Each row was made from one walk, in order. Every step used is in the known rows, and no mark comes twice. Write each row's walk.
Known rows:
R, H, Y, D, G, C: [ 20.4  31.7 -78.0  20.7  -4.5   8.3 -16.9 -37.3  18.1 -25.9   3.7  -4.4
  -4.4  -9.7  36.5  31.1  28.2   2.9 -26.4   2.2  16.9]
Y, H: [ 30.3  18.5 -24.4   0.8 -28.4  -0.2  -6.2  -9.5  -1.6 -23.1 -15.2  -6.3
 -10.0  13.4  16.7  -4.1   9.9 -22.8 -16.0   5.5  19.9]
Y, H, R, D, G: [ -9.4  -7.8 -69.7   9.5 -23.0  12.7  -4.2 -21.0   6.3 -31.2  16.5 -29.2
 -19.3  -8.7  23.0  18.3  11.7 -23.7 -14.2  37.0  24.0]
R, D, G, C: [ -4.1   9.7 -57.8   1.7  -5.5  14.6 -24.2 -23.4  -1.0 -40.9  12.8 -11.9
  14.2 -10.3  15.1  41.4  20.7  -5.0 -22.8  44.4  -4.4]
C, Y, D, R, H: [  2.9   6.4 -42.3   4.2  -5.5  12.6 -20.0   9.5  30.9 -29.3  -8.8 -29.8
 -23.3  16.1  23.2  27.4  26.6  27.0 -16.1  19.6   7.7]
D, G: [  0.1  -8.2 -46.5   6.9  -5.6   6.9  -6.3   1.7  -5.8  -4.9   3.4 -17.9
   2.1  -4.8   2.9  -1.0  14.4 -11.8  10.2  12.6  12.5]
G, C, R: [ 20.9  -9.4 -30.0  -8.4  -8.0  17.8 -20.1 -13.5  -4.5 -15.4 -18.9 -21.8
  -0.2  15.8 -12.9  14.0   9.2   6.0 -23.5   2.5 -15.1]
H, R, C, Y: [-25.2 -41.3 -34.8   9.3  -4.9   9.0   3.0  -9.3  15.9 -14.7  19.2 -41.4
 -35.7  19.9  14.3 -20.9  -9.0  20.8 -27.1  15.7   4.5]
H, R, C, Y, D, G: [-22.2 -37.5 -71.7  22.4  -0.4  18.3 -14.1  -9.2  34.0 -39.7  31.2 -37.5
 -19.4   6.7  17.4   8.5  15.7  39.2 -27.2  15.0  26.0]
G, H, Y, D, R, C: [-11.8  -4.5 -57.9   3.3  -1.0  19.2 -14.2 -61.4  24.0 -25.7   3.2  -8.6
 -45.1  21.7  28.8   4.6  -4.3   9.7 -35.3  25.5  18.4]
C, R, H, Y, D: [  7.0   3.6 -58.8  11.6 -26.4   4.8 -22.0 -13.4  10.7 -19.2  -7.0 -31.4
 -30.3  17.6  19.8   4.8   9.1  34.0 -27.3  -2.0  15.7]
R, D: [-12.0   2.5 -31.1  -2.0 -16.7   1.5 -23.1 -11.0  -8.8 -33.0  17.2 -20.6
  -4.3   8.3  18.3  13.0   2.9   4.9 -24.5  50.5  -1.4]
C, R, H, Y: [ -6.2  -9.2 -45.3   7.5 -29.5   1.6  -0.8  -5.7  -2.4   7.2 -15.6 -39.0
 -39.6  15.7  13.3 -16.6  -5.9  13.6  -9.3  -5.1   4.2]
G, C, Y: [  8.4   0.1 -23.3  -2.9   7.4  17.0 -14.7 -12.7   5.4 -24.0  -6.3 -10.8
  12.1  16.5   1.4   2.8  18.7  13.5 -26.8  14.7  -8.2]
C, R, D, G: [-27.8 -26.5 -64.7   1.3 -25.9  17.6 -25.9   9.1  -4.0 -34.8   3.3 -43.4
  -4.9   1.6  -5.2  22.0  13.5  24.4  -5.4  36.0   4.6]
H, Y, D, G, C: [ 10.3   9.0 -75.2  14.7  15.6  20.5 -23.3 -44.9  10.0 -18.2  11.3  -4.5
   8.0  -5.1  13.8  23.9  29.1   6.0 -20.3   9.0  10.7]
D, R, H, Y: [-12.5   0.2 -43.4   4.7  -4.7   3.3  10.7 -16.7   3.6  27.6 -11.6 -35.6
 -55.0   6.1  26.1  -1.9  -1.9 -18.0   8.2  13.7  -6.1]
G, C, R, H, Y, D: [ 25.2  17.4 -59.7   8.5 -17.2  12.1 -26.3 -32.7  14.9 -27.3 -11.9 -19.4
 -19.0  14.7  20.2  24.9  15.2  26.8 -43.6  -3.8   3.1]
G, H, R: [  8.9 -14.3 -32.6  -5.1   2.9  12.3   2.5 -47.5  -4.5  -2.1  11.1  -3.0
 -14.5  10.6   4.7 -25.4 -14.1 -32.9 -22.4  24.9  18.1]
H, R, C, Y, D: [-11.2 -29.5 -47.4  13.9  -2.5  11.9 -17.4 -17.0  29.7 -40.7  28.3 -34.8
 -26.4  20.7  22.1   1.3   4.6  41.7 -46.1  17.4  16.1]

Write each row's walk:
[-17.5 -20.0 -38.6  -6.1 -27.5  10.4 -28.3   0.8  -7.7 -36.0   1.8 -39.5
 -11.5  16.0  -2.3  14.9   2.8  27.1 -22.7  39.3  -4.7]
C, R, D
[ 11.9  -9.6 -70.1   7.4   7.3  21.8 -15.5 -46.1  12.6 -27.2  22.1   1.2
   1.5  -3.3   8.5   3.9  11.8 -15.4 -21.7  21.9  39.8]
Y, D, G, H, R
[  5.2  -2.5 -35.0   5.2   0.7  13.7 -31.8  -0.1  14.9 -42.0   8.0 -15.3
  10.4  20.7   8.3   4.6  26.0  42.0 -28.1  18.7  16.8]
C, Y, D
[ 22.8  -4.0 -33.4   3.2 -14.3   5.3   6.1 -23.1   1.6  -4.0   0.3 -20.5
 -26.9   8.6  14.0  -9.9  -0.2 -34.6 -16.0   6.4  17.3]
Y, H, R
[  0.2   0.4 -46.2  -0.8 -10.4  22.2 -12.5 -35.5  17.8 -50.1   7.1 -21.4
 -10.8  13.0  21.4  22.9  15.6   1.9 -52.1  40.5   2.6]
G, C, Y, H, R, D
[ -3.6   2.0 -37.2  -1.9  -2.5  10.1  -0.6 -53.2  -9.8  -0.7  -0.6   4.8
 -12.5  16.7  11.8 -36.8 -10.0 -14.4 -18.7  21.5  20.5]
G, H, Y
[-11.3 -14.3 -68.3   4.0   7.5  19.9 -12.4 -37.1   2.5 -21.3  29.3 -25.3
  -2.9 -14.4  12.7  34.7  11.2 -17.5 -22.7  45.8  -6.2]
H, R, D, G, C
[-29.8 -38.2 -60.3  10.6  -7.1  21.1   6.8 -29.3  21.8 -28.8  13.4 -19.4
 -21.3   9.5  12.5 -24.4  -4.8   7.7 -23.4  20.0  33.0]
D, G, H, R, C, Y
[ -7.2 -28.9 -34.0   8.7  -9.9   0.2   4.2 -22.6   5.2  -4.8  22.6 -34.1
 -41.0   9.5  20.1 -11.3 -17.5  -8.4 -24.8  14.0   1.4]
H, R, C
[ 35.3  17.9 -69.9  10.5 -23.8  14.6 -32.0  -5.2  21.1 -47.2 -15.1 -17.1
   4.6  -2.2  12.6  50.9  33.0  19.2 -29.0  -6.5  13.1]
Y, D, G, C, R, H
[  9.5  14.3 -51.2   3.0   1.2  13.9 -22.0 -59.7   3.6 -27.2   8.4  12.5
  -3.8  17.1  18.4 -16.4   4.0   5.4 -36.5  21.9  32.0]
G, H, Y, D
[ -6.7 -22.8 -70.9   8.8  13.2  31.2 -16.1 -32.9  22.9 -36.7  19.4  -7.7
   7.0   6.3   3.1  -5.4  19.9  14.9 -24.5  24.0  43.2]
C, Y, D, G, H, R
[ 12.7   4.3 -59.9  10.7  -2.6  10.4 -26.9  -5.5   7.5 -31.3  13.1 -11.5
  11.9  -3.7  10.1  21.4  28.3   8.2  -7.5  13.6  24.3]
Y, D, G
[-10.8 -24.7 -60.7   9.2 -12.0  11.9   7.8 -42.0  11.5 -19.4  17.3 -10.9
 -26.9   0.1  17.5 -15.0 -13.7 -22.5 -20.9  18.5  30.2]
D, G, H, R, C
[ 10.7  -1.7 -41.3  -5.8  24.5  32.3 -30.7 -18.0  27.3 -31.1  -6.6 -19.2
   0.1  17.0   1.6  42.0  34.9  25.2 -25.0  24.2 -11.6]
G, C, Y, D, R
[  0.7   0.7 -61.1   6.2  -1.0  25.2 -27.7 -18.9  20.4 -56.6   2.8   7.1
  25.2  10.9   5.8   0.4  29.8  27.8 -24.8  22.9  45.2]
C, Y, D, G, H
[  3.1   2.9 -27.0   8.8 -40.2   2.5  -3.7   1.5  21.6 -51.5 -14.6 -18.5
 -23.2  27.3  27.6 -10.4   7.6  20.4 -35.8   4.1  22.4]
R, C, Y, H
[-29.4 -27.4 -66.1   7.6  -1.4  12.8  -8.2 -17.6  -1.8 -13.4  34.7 -37.4
 -14.3 -11.5  12.2  14.4   4.6 -10.3  -5.7  49.6   7.2]
H, R, D, G
[-29.5 -30.3 -29.8   0.8  -5.0  14.6  -2.4   6.5  21.2 -14.2  -6.2 -43.8
 -40.7  23.0  10.5   2.2   2.6  25.3  -9.2  21.7  -8.6]
D, R, C, Y
[ 18.8  13.3 -51.7   6.0 -12.7  22.4  -8.3  -8.0  16.5 -40.5 -23.1  -5.5
  14.1   5.0   8.0  15.1  37.2  -1.8 -17.4   0.9  18.2]
D, G, C, Y, H
[ 20.7  19.4 -43.2   0.9   3.5  19.7 -24.9 -10.4  34.8 -37.4 -14.8 -17.9
 -12.7  12.3  23.9  48.0  33.1  20.2 -32.3  17.3  -5.0]
G, C, Y, D, R, H
[ 13.4  25.0 -51.1  16.5 -15.6  -4.9 -16.1 -25.1   9.5 -18.3   7.6 -12.2
 -23.2   9.1  40.2   3.1  10.2  11.7 -29.6   8.1  20.3]
R, H, Y, D
[ 17.3   5.8 -48.5   3.3   3.1  14.0 -10.6 -17.9  -1.7 -13.8  -3.0  -6.6
  14.4  -7.5   2.4  20.5  20.8 -19.3  -6.8   9.6   0.1]
D, G, C
[  4.7 -11.6 -83.8  10.4   5.5  30.9 -29.0 -32.2  11.0 -19.4  -4.3 -23.9
   0.7   3.3  -5.8  25.7  29.3  28.8 -18.8  -2.4   6.8]
H, Y, D, G, C, R
